Each row was made from one walk, in order. Every step used is in the known rows, and no mark comes twice. Write each row's walk.
(in the rows, 128 means zero)
Known rows:
sesu/koriluk/zasor: [176 120 150 180 118 105 140 117 129  91  95 141  72 179 121 133 137  92
 129 126]
zasor/niker: [124 148  78 112  90 148 145 118 132 122 192 128 131 109 140 141 109  87
 115 143]
bazuno/rulis: [142 143 159 128 138 106 182 109 117  99 117 134 119  85 101 110 134 132
 115 152]
lusame/sesu/koriluk/rulis/niker: [172 146 177 166 128 133 202 151 166 112 114 194 102 125 154 128  86 171
 157 139]
futos/lusame/sesu/koriluk/rulis: [140 148 196 164 138 133 163 169 144 114  84 165 107 129 118  90 141 157
 145 180]
nuna/dipu: [144  80 134 136 138 128 153 143 105 168 146 105 140 105 122 136  99 147
  99 110]
sesu/koriluk/rulis/niker: [140 118 170 145 113 102 210 128 151 112 136 167 110 152 149 121 111 136
 157 146]
lusame/futos: [124 141 104 121 146 139 123 106 147 128 132 134 125  99 168 146  84 125
 124 130]
sesu/koriluk/rulis/niker/futos/lusame: [131 118 180 140 112 121 187 111 164 125 145 173  95 149 149  87 122 136
 142 180]
bazuno/rulis/niker: [143 126 119 117 129 115 211 124 123  89 151 143 119  96 108 119 130 146
 117 153]
rulis/dipu: [164 116 135 145 136 136 175 167 153 155 119 138 121 131 137 145 126 134
 112 130]
futos/lusame/sesu: [136 138 136 140 146 161 117 180 132 121 103 142 123 122 107 106 149 163
 119 167]
sesu/koriluk/zasor/niker/futos: [170 143 126 172  81 137 138  68 149 106 156 159  53 152 153 134 104  63
 108 137]
niker/futos: [133 137 148 135 120 148 109  73 153 154 148 152 103 112 157 114 103 126
 117 134]
bazuno/rulis/dipu: [172 134 163 146 146 112 225 143 135 125 111 144 111  89 110 124 130 139
 103 151]
rulis/niker/futos/lusame/sesu/koriluk: [149 128 130 154 123 155 133 133 183 130 144 180  76 137 141  99 117 163
 135 177]
koriluk/sesu/niker: [166 133 115 103 150 126 157 139 162 154 113 119 133 110 145 133  92 134
 109 161]
koriluk/rulis/niker/sesu: [145 143 136 105 136 140 243 131 127 140 156 179 152 116 132 125  95 142
 170 134]
zasor/niker/futos/lusame/sesu/koriluk/rulis/dipu: [165 160 163 157 101 173 199 127 188 149 168 193  82 102 167 109  94 119
 110 191]
koriluk/zasor/niker: [161 138  72 130  85 162 147 105 100  92 175 129 106 138 140 165 123  66
  80 118]
futos/lusame/sesu/koriluk: [144 138 161 168 145 129 117 180 152 110  80 146  96 140 101  94 150 157
 146 183]
nuna/koriluk: [124 129 133 130 112  65 136 123 117 130 120 132 118 185 153 107 147 130
 165 130]
futos/lusame/sesu/niker: [119 125 109 121 159 147 111 208 142 133 127 123 120 118 122 106 120 159
  90 191]

Write each row's walk:
[176 156  92 143  89 201 123 100 122 110 167 165  84 116 147 134 116  90
  68 149] -> koriluk/zasor/niker/futos/lusame/sesu
[140 171 161 145  91 165 163  96 167 131 175 185  87  96 159  98  93 111
 119 190] -> zasor/niker/futos/lusame/sesu/koriluk/rulis
[142 123 183 149 107 117 197  88 170 132 151 183  89 144 173 109  93 134
 147 148] -> sesu/koriluk/rulis/niker/futos
[154 133 124  98 147 145 134 116 178 171 125 129 116 109 149 102 101 130
  91 197] -> koriluk/sesu/niker/futos/lusame
[157 167 194 150 149 102 215 116 143 140 100 172 117 130 108 102  97 119
 212 156] -> niker/sesu/koriluk/rulis
[139 146 150 144 134 174  95 118 155 150 125 167  98 105 140  94 122 157
 110 168] -> niker/futos/lusame/sesu
[120 115 146 106 109 156 192 104 139 137 178 172 130 125 164 102 121 144
 110 162] -> koriluk/rulis/niker/futos/lusame
[143 134 158 120 122 177 190 122 149 139 160 194 124 105 164 106 101 173
 108 160] -> koriluk/rulis/niker/futos/lusame/sesu
[147 152 214 166 132 150 143 106 170 139 107 188  83 112 148  82 111 154
 128 180] -> niker/futos/lusame/sesu/koriluk/rulis
[140 168 125 151  94 164 120 110 176 131 175 172  79 104 144  99 105 112
 125 192] -> zasor/niker/futos/lusame/sesu/koriluk
[138 133  95 129  76 108 133  85 103 112 174 145  85 190 166 102 155  71
 106 157] -> nuna/koriluk/zasor/niker/futos/lusame
[ 94 107 111 103 140 133  96 139 162 157 173 120 107 124 153  90 103 123
  74 197] -> sesu/niker/futos/lusame
[148 180 105 137 114 123 179 121 156 133 163 156 109 118 104 120  98  76
 195 165] -> zasor/niker/sesu/koriluk
[110 118 114 111 138 128 106 116 167 167 176 133 100 112 174 113  67 123
  78 164] -> sesu/niker/futos
[180 167  74 128 107 162 178 106 102 112 163 148 111 128 115 157 107  60
 126 124] -> koriluk/zasor/niker/sesu
[193 157 147 174 146 113 170 117 128 120  89 160  88 158  93 124 119  92
 184 137] -> niker/sesu/koriluk/zasor
[156 136 123 167  82 140 128  90 141  97 153 149  58 160 134 115 139  61
 102 171] -> sesu/koriluk/zasor/niker/futos/lusame
[176 117 126 170 113 167 137 127 160 110 134 181  60 158 143 113 127 143
 110 160] -> rulis/niker/futos/lusame/sesu/koriluk/zasor
[170 151 119 167 107 158 137 163 133  84 122 148  81 143 111 118 143 105
 112 174] -> futos/lusame/sesu/koriluk/zasor/niker
[147 131 166 149 136 139 187 180 151 106 113 171 112 142 123 100 134 167
 146 185] -> futos/lusame/sesu/koriluk/rulis/niker
[150 181 141 128 111 124 223 108 147 136 168 170 119 108 121 117  84  79
 189 169] -> zasor/niker/sesu/koriluk/rulis
[126 118 144 109 104  76 218 121 115 125 154 161 137 182 180 107 128 144
 161 133] -> nuna/koriluk/rulis/niker
